Each row comes from the steps of one walk. Every step used is in the known rows, and no mark comes twice. Write the walk behind each row, first mark first.
Known rows:
T -> R -> U -> C: [ 14   1  21  42  11   9 -20  -5 -13 -15   7 -34  -9  43  14 -11  -5 -15
 -12   3 -16  -4  -1  -5 -49  11  13  24  -2]
S -> T -> R: [  5  19  14  19  -1  15 -39  17   1 -41   6 -37  26  16 -14 -35 -33 -19
  -9  32  -7  10 -41  37 -34  -1   7 -14   9]
R -> T: [ -9  -6  -1  20 -30 -12  20 -14  -3  30  12  -7  -4 -25  13 -26 -21 -11
  -2  -6  22  -6  17 -18 -23 -22  17 -13  19]
R -> Y: [ 10  17  -9   2 -24  29 -34   8 -10  39   0 -19  33 -33  27  18  -1  -7
   4  -9 -22 -10 -37  21 -18  13   7  27  -2]
V -> Y -> R -> T: [  2 -20  13   2 -23 -31  21  -2  20  19 -13   0  -3 -35  -3  16 -17 -14
  11  -3  40 -14  28 -22   3  10  23 -40 -27]
T -> S -> U -> R -> Y -> V: [ -7  24 -11 -29  -5  26 -51 -17  -2  24   6  19   8 -11  34  45  14  30
 -11 -18 -43  26  -9  26  31  11 -49  32  21]
U -> Z: [ -4  19 -16  33 -11  17 -51  -1  20  26   2 -20 -11   0  18 -17  -8  -7
 -22 -20  13  21 -41 -21 -14  13   7  26  -2]
C -> U -> V -> Y -> R -> N: [-20 -42   5  -4  11 -12  -3   6  38 -32 -11  23 -19  -6 -15  35  -1   4
   7  17  16 -13  21 -43  43  19  31 -58  -5]
S -> U: [ -6  54  13  -9   8  29 -15  -3   2  -5 -23  34  11 -13  17 -10 -24   6
  -5  -8  -9  14 -31  23  17  14 -45  19  25]
V -> Y -> R: [ 11  -2  21 -18  15  -7 -18   8  29   6 -24  -4  20 -14  -3  45 -12 -14
   5   7  21  -4   1 -26  11  39   8 -10 -49]
S -> T: [ -6  27  25  17  -5   9 -26   7  -3 -14  24 -38   5 -14  30 -21 -28   1
  -3  23   4  33 -27  22 -32 -28  32  15  14]
R -> Y -> V: [ -4  22 -14 -33   1  35 -49 -12  -2  27   9 -15  29 -13  51  33  -2  20
  -6  12 -37  11 -14  18  17   3 -26  22   2]
N -> R: [ 12  14 -36  16  24  18 -24   6  -9  -8  12  -5  -3  -1 -34 -12  -9  -4
 -39  17 -16   7 -19 -12 -26 -14 -10  28  27]
U -> V -> Y -> R -> T: [ -6 -13   8  -6 -25 -37  28   3  24   6 -13   8  -1 -27  -1  10 -11   8
  16  -8  43  -9  34  -9  19   6  21 -40 -32]
N -> Z -> U: [ 21 -12  -2 -10  13  -1  37  -6 -37  15   9 -14  11  14 -16 -26  17 -19
  10  10 -19  -8  -2  -5 -26 -22 -10  14  -3]
Z -> U -> V: [ -5  16  -4 -27   5  -2  17   2  -8  -5  12  13  33  14   3 -51   4  34
  11   5  -8  10   4  17  19 -17  -7   5   2]
Z -> U -> V -> Y: [ -7  17  10 -31  20   8   7   4   7  -8 -14  14  23   8  -3 -34  -9  19
  36  -2  24 -27  16  51  25  -3   0  -3 -31]
T -> S -> U -> V: [-11  70   6 -24 -11   3  17  12  -8 -25 -14  54  13   2  -5 -21   9  39
 -21 -22  10  25 -20  38  33   9 -53  21  21]
C -> U -> V: [ -9   7  17  -4   7  10 -28   7   7 -15   6  10  35  15  -7 -13   7  23
 -12   8   4  16  19  -6  19   8 -18  -2  12]
T -> S -> U -> V -> Y -> R: [  8  35  22 -35  -1 -17   5  19  21 -25 -35  41  16 -10 -20  37   8  17
  -4 -12  29   9  -5  10  45  46 -28 -12 -41]
V -> Y -> R -> T -> S -> U: [  9  45  24 -16 -22 -17  27   1  -3 -13 -33  60 -10 -32 -25   6   1  -3
 -13 -26  33   0  -6  24  20  31 -48 -21   8]
Z -> U -> V -> Y -> R -> T: [  2 -22   9 -17 -21 -42  38  -1  15   4 -10  15   5 -26 -11  -9  -5  10
  26  -2  34 -13  39   0  22   1  16 -51 -29]
C -> U -> V -> Y -> R: [  7  -9  31 -24  16 -12 -26  15  33 -17 -25  11  31  -2 -18  42   5   8
   4   9  24   2  22 -17  36  45  -5 -29 -47]
R -> T -> S -> U: [  3  55  15  -5 -28  -6  27  -7 -20  -4 -15  56  -9 -26 -14 -21  -1   0
 -24 -26  17  10 -16  23   2  11 -52  -3  42]
R -> N -> Z -> U -> V -> Y: [-19  -9  -7 -17  20   0  39   6   1 -17 -14  13 -14  15 -13 -21   2  11
  43  -3  22 -41  20  39  25 -20  18 -15 -24]
Z -> U: [ 14   0   6 -21  12   4   6 -13 -17  16  12   1  30   1  -2 -45  -4  -7
   8  14 -21   0  -5  -5 -13  -7  -7   0  11]
R -> U: [  8  -3 -10   6  25  17 -16   8   0  -3   5 -15  14  17  19  -2  -5 -15
 -31   7   5  16 -14 -16 -19  -1 -13  41  14]
C -> U: [ 10 -10  36  10  14  21 -51  -7   3   2   6  -3  32   3 -14   1   1 -20
 -20  17  -5   7  15 -37 -12  23 -19 -11  23]
V -> Y: [ -7  18  18  -2  18  24 -21   0  12  15 -19  -7  11  -2   7   2 -25 -18
  17  -2  30 -29   4  19  -4   9   6  12 -25]
R -> T -> S -> U -> V -> Y: [-17  50  17 -18  -9  -2  25   8   6 -18 -31  49  -5 -12 -10 -20  -7  23
  16 -30  51 -21  13  69  36   7 -27  -9 -10]

Which walk is each row?
[ 20 -20  -6  -5  22  -5 -15  15  16 -11  -2 -12  22   9   9  33   5 -15
 -37  13   4  30 -13 -48  -2  22 -12  22 -10]
Y -> R -> U
[  5  20 -38 -28  14  34 -54  -6  -9   9  13  -7  17 -13  18  30   4  26
 -23  19 -48  10 -18  26  12  -5 -34  26  14]
N -> R -> Y -> V
[  0 -20 -23 -28   7  20 -32 -19 -10  38  20 -21  10   4  35  37  20  19
  16  -1 -56  11  10  16  14 -15 -19  29  -1]
N -> Z -> U -> R -> Y -> V
[ 13 -24  -2  19 -35 -41  55 -15 -36  34  29   8 -30  -2 -38 -15  35 -21
 -16 -30  16   1  30 -23 -38 -24  -1   5  25]
N -> Z -> U -> R -> T -> S
[ -4 -41 -22  18   0 -15  45   7  -3  -2   1 -16 -39   4 -11  47  16 -24
  -6   9  -4  -5  -7 -63 -11 -13  29  -7  -3]
Y -> R -> N -> Z
[-30 -10  -6 -12   8  -8  17   9  39 -34 -25  41 -30 -13   0  28 -15  17
  15   4  14 -10  -3 -12  57  15  19 -45  -2]
S -> U -> V -> Y -> R -> N
[ 16  -5  35  23  17  -8 -12  -6   3  -4  -3 -27 -20  20  27  33   1  -6
   1  -5   3   0  19 -24 -24  21  28  21 -37]
V -> Y -> R -> U -> C
[ 23  14 -40  11  -8  31 -41  17 -17  16   4 -10  16 -31 -14  15   5  -2
 -18   1 -33 -10 -39  30 -23   2  -3  32  10]
N -> R -> Y
[ -7 -39 -14  15  10 -12  44   9   3  -4 -12 -14 -44   3 -16  51  10 -28
  11   6  11 -23   2 -43  -3  -8  32 -13 -23]
V -> Y -> R -> N -> Z
[  9  -3  16 -39  12 -18   3  12  24 -10 -21  12  31  -4 -12  19   2  14
  20   6  16  -2  12  -2  35  29   2 -22 -54]
Z -> U -> V -> Y -> R
[ -5 -20 -20 -21   1 -26  56  10  -8 -20   7  10  -3  15 -16 -11  26  25
  15   8 -12   5  10 -11  26 -20  10 -17  -7]
Y -> R -> N -> Z -> U -> V
[ 17  16 -18  19 -29 -26  34  -2 -35   6  23  21 -22 -17 -55 -22  17 -15
 -54  -8  26   2   2 -19 -41 -14 -15   1  39]
N -> R -> T -> S
[  4 -33 -17  -1  12  -5  54  -9 -29   3  15  -5 -20  11 -18 -27  15 -19
  15  15 -23 -19   1 -19 -16 -33  13 -10  18]
R -> N -> Z -> U
[ -8 -49  -5  20 -23 -25  14 -28   2  43  26  -4 -16 -13   5 -36  -9  -3
  20 -16   0   1  45 -19 -15 -32  25 -14  27]
Z -> U -> R -> T
[-11 -28 -18  38  -1   1  32  14 -13 -34   9 -36 -39  23 -22   0  -2 -31
   1  22  -6 -14 -24  -1 -31 -32  35 -14  16]
S -> T -> R -> N -> Z
[-14 -11 -23 -13   3 -13  56   5 -17 -15  13   8  -6  20  -9 -35  20  24
  19   6 -11  -6   9   7  15 -36   9  -3   7]
R -> N -> Z -> U -> V
[  3   2 -27  36   6  16 -52   9  23   5   0 -20 -12  17  21 -14   1 -12
 -37 -18  17  28 -42 -16 -14  12  -3  40   0]
R -> U -> Z
[  9 -33 -10   6   8  -6  41   2 -28 -33  16 -20 -18  20 -32 -41   6 -21
  17  32 -24 -14 -16  14 -25 -36  22 -31  17]
S -> T -> R -> N -> Z -> U
[  1  24  -8 -24  -2  33 -63   1   0 -12  10 -30  34  -2  32  14 -12  15
  -3  28 -41  13 -33  55   8   3 -21  -1   3]
S -> T -> R -> Y -> V
[  0   7  14 -25   9 -12 -10  16  32  -7 -24   6  24  -6  -3  37  -4  12
  10   1  27   2   8 -11  34  33   6 -12 -55]
U -> V -> Y -> R
[ -7 -17  -3 -18   7  31 -84 -21  12  31  17 -14  23  -2  38  48  11  20
  -1   3 -49  20  18   0  25  10 -23  14  16]
C -> U -> R -> Y -> V
[  5  54  45  29 -30 -12  24 -25 -33   5   1  26 -39  -8  13 -16   0   7
  -3 -31   0   2   8  12 -29   6  -7   8  24]
R -> T -> S -> U -> C
[  2 -21   5   7 -32 -35  22  -5  12  22   3  -3   1 -34   3  12 -11 -10
  -8   1  20   9  17 -46  -7   4  18 -33  -5]
Y -> R -> T
[  2  17 -18 -30  -1  37 -58  -4   1   7   1 -17  43   5  25  21  -6  10
  -7  20 -44  -1 -24  33  13  17 -38   2  -1]
T -> R -> Y -> V
[ 10 -21  15  34   1  -9  38 -20 -37  -6  17 -26 -40  36 -10 -28  11 -16
  28   8 -37 -30  14 -10 -46 -18  37 -14   1]
T -> R -> N -> Z -> U -> C
[-30 -64 -26  20  10  -3   2 -23  16  16  29   4 -42   7   6 -16  -8  -4
  19   2 -26  -2  17 -47   6 -32  47 -16  48]
Z -> U -> R -> N
[ 12 -43 -16 -10   8 -19  55  -4 -19  -2   9  -3 -16   7 -25  -3  22 -18
  13  18 -22 -10   0 -38  -6 -17  15 -23   1]
Y -> R -> N -> Z -> U
[ 13  -3  -1  19  19  15 -35  25   3 -55   6 -35  21  32  -5 -24 -17 -20
 -29  29   2  19 -36  29 -29  -2  -7  13  14]
S -> T -> R -> U
[ -8  10  -2 -10  29  17 -14  25  21 -36 -28   3  23  35 -10 -14 -12   4
   9  -2  36 -26   4  54  20  13 -12   7 -31]
T -> R -> U -> V -> Y
[-18 -25 -22  31  -4  -5  43  -3 -13   4   5  11 -66  14 -18  29  23 -18
  -5 -24  -8  -1  -2 -27  -8 -25   6  18  35]
T -> S -> U -> R -> N -> Z
[-21 -40  -5  38 -27 -19   2 -22  14  47  22 -13 -23 -16  17 -11 -18  -7
   9 -22  11   6  40 -29 -18 -28  30   0  26]
U -> R -> T
[ -8   6  12 -13 -22 -31  27   4  25  -8 -27  32  -5 -34  -2   7 -16  15
  19 -15  39  -5  26  14  39  14  -4 -42 -23]
S -> U -> V -> Y -> R -> T
[  0   6 -11 -21   6  -8  43   8 -22  -6   8   2  18  21  -8 -36  20  24
  15   0 -10   4   7  20   7 -27 -10  14  -8]
N -> Z -> U -> V
[  8   7  24  38  11   6 -11 -13 -16   6  17 -32 -20  25  40  -2  -2  -4
 -10  -5  -9   8  10 -20 -46  -5  24  43   2]
R -> U -> C
[  6  16  -5   8 -28  21 -41   1  -5  36  -7  17   5 -29  10  31  12   4
   1 -42 -28   9 -27  35   3  21 -19  38  19]
T -> S -> U -> R -> Y
[  5  -3  10  38  -2  21 -79  -4  23   9   1 -13   0   6  -6 -14   6 -16
 -30  -9  10  21 -19 -29  -8  31  -8   0   7]
C -> U -> Z
[-13  14  -1 -14  28  15  -7  18  19 -19 -20   5  13  19  10  -5 -10  12
  12  -9  41 -17  11  43  23   2  -3  21 -28]
R -> U -> V -> Y
[  5 -16  19  31   1 -12  45 -27 -40  11  25 -24 -48  23  10 -20  14  -8
  29   2 -32 -21  22 -22 -43 -30  47   2   3]
R -> N -> Z -> U -> C
